Known rows, with every step that occurs:
sebi/mulu/ninab: [ -1   8  -6   0   5   6   0  21   1  -9   1   6  10  -1  12   4   3 -14
  -6  -8   2   0   5   7  -8   3  -7  -2  -1  -1   4 -18   5   1   7   0
  -3  11   2   0  11  10  -5   2  -1  -5  -9]
dumaf/dolef/mevod/zegak/fute/sebi/mulu: [  8   1  25   0  15  27   0  13   3  -8  11   4   0  -1   2 -16  -8   4
   5  -3  21  -9  11 -11  10  11   6   1   4  -3  17   0   0   7  -5  -9
  -4 -14  10 -10 -15  -5   2  -1   0  -9  -4]
fefa/dumaf/dolef/mevod: [ 11   4   6  -9   9  15 -10   3 -16   1  -1  -2  -8  -9 -14 -14   1  10
  13 -12  12 -16   6  -3   0   1  11   7   3   1   5  16   2   7  -4   0
   5  -7  15  -7 -12 -10   0   3   8   2  10]
fute/zegak/mevod/dolef: [  5   4  20   5  16  11  -5  -3  -2   0   6   0   0   1 -11  -7  -4  -5
   5  -5  -2  -7   4  -2   7   2  -2  13  -1   9  -2  11   5  -2  -8   1
  -6  -8  15  -6 -14  -4   3 -13   8   9   2]
fefa/dumaf/dolef/mevod/zegak/fute/sebi/mulu/ninab: [ 10   9  19  -2  19  30  -3  28  -5  -9   9   6   1  -8   1 -14  -4   4
   5 -13  22 -14  19  -3   8  12  11   3   4  -8  19  -6   1  12  -1  -5
  -3  -8  20  -8 -13  -2  -2   2  -1 -11  -5]
mevod/dolef/dumaf/fefa/fute/sebi/mulu/ninab: [  9  16   3 -10  25  25   0  34  -6  -4   6  11  10  -5  -2   3  -2   4
   6 -12  16 -15  13  -3   5  14  11  -1  -3  -3  11 -20   2  10   0   4
   0  -3   9 -12  -7  -4   7   6  -5 -14  -7]
fefa/fute/sebi/mulu/ninab/gero: [ -2  12  -2   4   4  16  11  45   9  -5   7  11  14   0  11   6   2  -9
  -8 -12   5  -5  13   5  -7  11  -5  -4  -6  -8  11 -34   0  10   7   2
  -7   3   3  -2  17  18   4   3 -10 -11 -17]
dumaf/dolef/mevod/zegak/fute/sebi/mulu/ninab/gero: [  6   6  19  -1  19  30   3  34   1 -15  10   8   8  -2   8 -17  -6 -13
   1 -14  15  -9  18  -1  -3  14  -1   0   2  -8  18 -19   2  15  -2  -5
  -4 -10  15  -5  -1   9   1  -3  -3  -9 -11]
dumaf/fefa/fute/sebi/mulu: [ -2  11   8  -3   5  16   5  27   5   2   3  11   4   3   3   6  -4   8
   0  -3  15  -7   6  -7   9  10  10  -4  -3  -4  10 -15  -3   5   1   0
  -3  -5   0  -8  -4   1  10   4  -9 -11  -8]
fute/sebi/mulu: [ -2   6  -1   6   0   5   2  15  11  -4   5   9   3   0   9   5   1   2
  -6   0   9  -4   6  -4  -3   5  -2  -6  -1   3   8 -13   4  -1   7  -5
  -6   6  -2  -4   5   7   3   2  -5 -10  -6]
zegak/mevod/dolef/dumaf/fefa/fute: [ 13   6  14 -14  23  19  -6   6 -16   1   1  -2   1  -3 -20  -8  -6   5
  20  -6   5 -14   4  -4  15   7  15  11   0   0   0   8  -4   6 -11   7
   1 -20  11 -10 -25 -16   5  -1   3   3   5]
zegak/mevod/dolef/dumaf: [ 12   1   6  -5  19   9  -9  -4  -9  -5   3  -4  -1  -5 -14  -9  -1   0
  15  -3  -2 -11   4  -2   2   2   3   9   1   7  -2  10   3  -1  -5   2
  -2  -9   7  -7 -15 -10   0  -3   8   4   7]
fefa/dumaf/dolef: [ 10   5  -1  -5   4   8  -8   4 -10   5  -2   1  -8  -8 -10  -6   4  11
   8  -9   8 -13   7  -1   3   1  10   4   2  -1   4  11   0   4   0   3
   2  -3  12  -4  -8  -7   2   5   2   1   8]
fefa/dumaf/dolef/mevod/zegak/fute/sebi/mulu: [ 10   5  23   0  14  29  -4  17  -3  -6   8   4  -5  -6  -4 -16  -4  12
   8  -7  24 -15  15  -8  13  11  15   4   4  -5  18   3  -1  10  -4  -6
  -3 -14  16 -10 -20  -8   1   2  -1 -10   0]
zegak/fute/sebi: [ 0 -2  8  6  1  6  3  8 10  0  8  4  2  0  5  4 -5  8 -3  2  4  0  7 -5
 10  8  4 -4  1 -4  6 -3 -7  1 -1 -2 -4 -5 -2 -1 -7  0  7  2 -9 -9 -1]
ninab/mulu/sebi: [ -2   8   0   0   1   6   6  16  -4  -9  -1   1   3  -1   6  -2   4 -17
  -4  -1   3   8   4   2   1  -2  -8  -4  -1   2  -4 -11  10   4  10  -2
  -4   3   1   2  11   9   0  -4  -5  -9  -9]
dolef/mevod/zegak/fute/sebi/mulu/ninab: [  0   4  20   5  15  23   6  24   6 -14  11   5   8   0  11  -8  -8  -7
  -3  -3  14   0  12  -2   5  12   1  -1   2  -6  15 -18   0   9  -2  -8
  -5  -7   7  -3  -5   5  -3  -3  -2 -12 -13]
ninab/mulu: [  3   2   1  -1   3   3   2   8  -3  -4   0   0   3   0   4  -1   2 -12
  -2  -2   2   2   3   4  -4   0  -3  -3  -1   1  -1  -8   2   3   1   1
  -2   0   1   0   9   6   0   0  -2  -4  -6]
sebi/mulu/ninab/gero: [ -2   9  -8  -1   4   7   3  30   2 -12   0   8  13  -1  12   2   5 -23
  -7 -13  -1  -1   9  11 -15   5 -10  -3  -3  -4   4 -27   6   6   9   2
  -3  11   2   4  18  18  -4   1  -3  -3 -12]
fefa/fute/zegak/mevod: [  1   5  23   6   7  15   2  10   0   9   6   1   2   4  -9  -2  -5   1
   2  -4   0  -4   4  -2  12   4   0  14  -3  -1   2   4  -4   1 -10   5
  -7 -14  13  -5 -11  -1   4 -11   1   7  -4]
fefa/dumaf/dolef/mevod/zegak/fute/sebi: [ 11   1  24  -1  14  26  -3   8  -7   1   8  -1  -9  -7 -11 -17  -6  17
  11  -5  20 -14  14 -10  15   9  17   6   5  -7  15  12  -5  11  -8  -4
   0 -20  18  -8 -24 -13   3  -1   0  -6   4]
dumaf/dolef/mevod/zegak/fute/fefa: [ 10  -4  31  -5  18  21  -6   1 -13   0   1  -4  -5   0  -6 -17  -8   3
  11  -1  15  -6   4  -9  20   6  10  10   5  -9   7  13  -6   8 -12  -1
   4 -19  13  -4 -24 -12  -4  -3   1   3   2]
ninab/gero: [ 0  1 -1  0 -1  1  2  9  1 -3 -1  1  3  0  1 -2  2 -8  0 -5 -3 -2  3  5
 -7  1 -3 -1 -2 -3 -1 -9  1  5  2  2  0  0  2  4  7  8  0 -1 -2  2 -3]

Rows:
[ 11   4  17  -8  12  20  -7  -1 -17   1   0  -4 -11  -7 -16 -21  -2  11
  15  -7  16 -14   7  -4   6   1  13  10   4  -2   8  15   2  11  -7  -3
   4 -15  20  -8 -17 -13  -4  -2   9   3   5]
fefa/dumaf/dolef/mevod/zegak
[ 13   7  23   0  22  22  -3   5 -11   6   8   0   0  -1 -19  -6  -4   6
  12  -6   2 -13   8  -4  14   6   5  18  -3   3   2   9  -2   5 -12   7
  -3 -19  18 -10 -21 -13   4  -8   6   5   1]
fefa/fute/zegak/mevod/dolef/dumaf
[  7   6   7 -14  10  14  -1  11 -14   7  -2   3   1  -1 -11  -1  -4  10
  10  -3   9  -9   3  -4  10   7  15   4  -1  -7   4   0  -7   9  -5   8
   7 -11   6  -5 -15 -12   4   4  -4  -2   1]
dolef/dumaf/fefa/fute
[ 10   6   5  -5   7   8 -12   6 -15   9  -8   1  -9  -6 -11  -1   5  14
   9  -7  12 -14   7  -2   9   0  12   7   2  -3   1  13  -1   4   0   6
   4   0  12  -4 -11  -8   0   6  -3   3   8]
fute/fefa/dumaf/dolef
[  5   0   7  -1  12   6  -5  -4  -2  -5   3  -4  -1  -1  -8  -7  -2  -3
  11  -3  -5  -6   2  -1   4   1   0   7   1   8  -4   8   3  -4  -5  -1
  -5  -7   5  -5 -11  -4   1  -5   7   4   4]
zegak/mevod/dolef
[ 11   5  12  -8  12  15 -13   6 -21   5  -6  -2  -9  -7 -14 -10   2  12
  13 -10  16 -18   6  -5   6   1  12  11   3  -2   3  17   0   7  -4   3
   6  -5  15  -6 -16 -11  -1   3   4   5  10]
fute/fefa/dumaf/dolef/mevod
[ 12   9  20  -9  22  22  -3   7 -15  10   2   4   1  -1 -17  -4  -5  10
   9  -7  13 -13   7  -6  17   8  13  11  -3  -3   4   4  -2  11 -11   9
   6 -16  16 -11 -22 -17   7  -3   0   1   1]
mevod/dolef/dumaf/fefa/fute/zegak
[ -1   6  17   5  14  24   8  33   7 -17  10   6  12   0  11 -11  -6 -17
  -4  -8  12  -2  14   2  -2  13  -2  -2   0  -9  14 -26   1  14   0  -5
  -6  -8   8   0   1  13  -2  -3  -4 -11 -16]
dolef/mevod/zegak/fute/sebi/mulu/ninab/gero
[ 10  -6  25  -6  15  21  -2  -1  -9  -4   6  -4  -4  -2  -6 -21 -10   1
  11  -2  12  -5   5  -7  13   6   8   8   5  -7   9  12  -5   8 -12  -4
   3 -21  12  -6 -21 -11  -2  -3   4   1   2]
dumaf/dolef/mevod/zegak/fute
[  7  10  18  -7  14  19  -1  10 -14  12   0   7   0   1 -13   1  -6   9
   4  -5  13  -9   6  -5  14   8  12  10  -3  -5   6   2  -5  11  -9   9
   6 -13  15  -7 -18 -12   6  -4  -5   2  -2]
dolef/dumaf/fefa/fute/zegak
[  9   0   8  -8  10  12  -6   1 -11  -2   2  -2  -4  -3  -8 -15  -4   2
  11  -9   9 -10   1  -5  -3   1   3   5   3   2   5  11   2   4  -5  -3
   4  -9  10  -7  -8  -6   1  -1   9   3   5]
dumaf/dolef/mevod
[  5   0  28   0  11  18  -4   3 -14   1  -2  -6  -6  -3  -8  -9  -3   7
   8   2  14  -5   7  -3  22   5  16  11   3 -11   4   9  -7   9  -8   2
   4 -17  12   1 -26 -12  -8  -1  -3   1   2]
dolef/mevod/zegak/fute/fefa/dumaf
[ 11   1  22  -3  12  16  -8   4 -13   6  -3  -2  -9  -5  -9  -7  -1  12
   9  -1  15  -9  10  -4  26   5  18  10   4 -12   5  13  -9   8  -6   5
   3 -13  16  -2 -25 -12  -3   3  -6   1   5]
mevod/zegak/fute/fefa/dumaf/dolef
[  6   9  28  -2  20  22  -2   8  -9   7   3   2   1   3 -17  -5  -9   2
  11  -7   4 -10   5  -4  18   7   9  15  -2   1   1   8  -1   4 -13   6
  -2 -20  18 -10 -24 -10   9 -10   3   8  -1]
dumaf/fefa/fute/zegak/mevod/dolef
[ 12   1  11  -5   8  11 -11   8 -13   7  -4   0  -7  -5  -7   0   2  11
   8  -6  11 -11  10  -4  20   6  15   8   2  -9   3  13  -8   4  -3   8
   4  -5  11  -2 -19 -10   1   8  -8  -1   9]
zegak/fute/fefa/dumaf/dolef
[ 13  -1  23  -6  14  23  -6   2 -14  -1   3  -5  -8  -7 -12 -20  -5   9
  13  -6  16 -10  10  -4  16   6  16   9   5  -8  10  17  -5  11 -10  -1
   4 -20  18  -6 -25 -15  -3   1   4  -1   6]
fefa/dumaf/dolef/mevod/zegak/fute
[  7   5   2 -13  11   6  -6   0 -13   0  -5   4  -1  -3  -9  -3  -2   4
   8  -3   9  -8   2  -2   3   4  10   2   2  -2   2   3  -1   5  -2   5
   7  -5   5  -4 -12 -11   2   2  -1   1   4]
dolef/dumaf/fefa
[ 13   0  19  -7  13  17 -11   9 -19   4  -3  -3  -7  -6 -11  -9   0  11
  12  -8  16 -14   9  -5  17   6  15  11   3  -8   4  17  -6   7  -7   4
   6 -11  13  -4 -23 -13  -1   6  -2   1  10]
zegak/fute/fefa/dumaf/dolef/mevod
[  0   4   8  -8   5  10   3  12  -7   6  -2   2   1   2  -5   1  -4   5
   5  -3   6  -3   1  -3  12   5  11   2  -2  -8   2  -2  -7   6  -5   5
   4 -11   4  -4  -9  -5   6   2  -5  -1  -2]
dumaf/fefa/fute
[ 11  10  22  -7  27  17 -12  -2 -14   2   1   4  -2  -1 -19  -9  -6  -1
  14  -7   7 -14   7  -4   9   5   8  13   1   7   0  14   4   3 -11   5
   1 -13  19 -11 -26 -14   5 -11   6   9   5]
fute/zegak/mevod/dolef/dumaf/fefa
[  4   1  10   1   3   6  -6   8  -9   6  -5  -1  -3  -3  -4   7   2   8
   2   0   7  -4   7   0  19   5  13   6   0 -11  -1   6  -8   3  -2   8
   2  -3   5   3 -16  -7  -2   6 -10  -2   4]
zegak/fute/fefa/dumaf
[ 11   5  23  -7  15  20 -11   2 -21   4  -5  -4 -12  -6 -16 -16  -1  13
  14  -5  20 -16   7  -6  12   0  16  12   4  -4   6  16   1  11  -7   0
   6 -13  21  -6 -22 -14  -6   0   5   5   5]
fute/fefa/dumaf/dolef/mevod/zegak
[  8  11  26  -7  18  21  -5  11 -14  10   1   5   0   2 -17  -4  -8   4
  10  -6   8 -12   6  -4  15   8  11  15  -1  -2   4   8  -6   8 -11  10
   0 -19  18  -8 -23 -12   7  -8  -1   8   0]
dolef/dumaf/fefa/fute/zegak/mevod
[  6   5  24   5  16  18   0   6  -3   6   9  -1   2   2 -14  -5  -5   2
   7  -5  -1  -7   5  -3  15   5   1  16  -3   3   0   7  -2   2 -12   4
  -6 -16  16  -9 -16  -6   6 -11   5   7  -1]
fefa/fute/zegak/mevod/dolef
[  1  -4  13   2   4   3  -2   5  -3   3  -2   0   1   2   3   5  -1   1
   0   4   3   1   3  -2  17   5   4   3   0  -9  -1   2  -9   0  -4   4
   1  -4  -2   3 -12  -3  -1   3  -9  -1   1]
zegak/fute/fefa
[ -1   7   0   6   5  12   6  38  13 -12   8  11  15  -1  16   4   0 -15
  -9 -11   3  -1  16   6  -5  13  -6  -7  -3  -8  10 -30   0   7   7   1
  -7   5   1   2  12  18   4   2 -12 -12 -13]
zegak/fute/sebi/mulu/ninab/gero
[  1   4  19   7   7   8  -3   1   1   3   3   2  -2   3  -7  -4  -4  -5
   1  -3  -2  -3   3   0   4   1  -4  11   0   6   0   7   2  -2  -6   2
  -7  -7  12  -3  -9   1   2 -12   4  10  -1]
fute/zegak/mevod
[  1   9  27  -2  12  18  -1  12  -6  10   1   5   1   5 -12  -2  -8   0
   6  -5   4  -7   4  -3  16   7   8  13  -3  -3   2   5  -5   3 -11   8
  -3 -16  16  -7 -19  -5   8 -10  -1   9  -3]
dumaf/fefa/fute/zegak/mevod
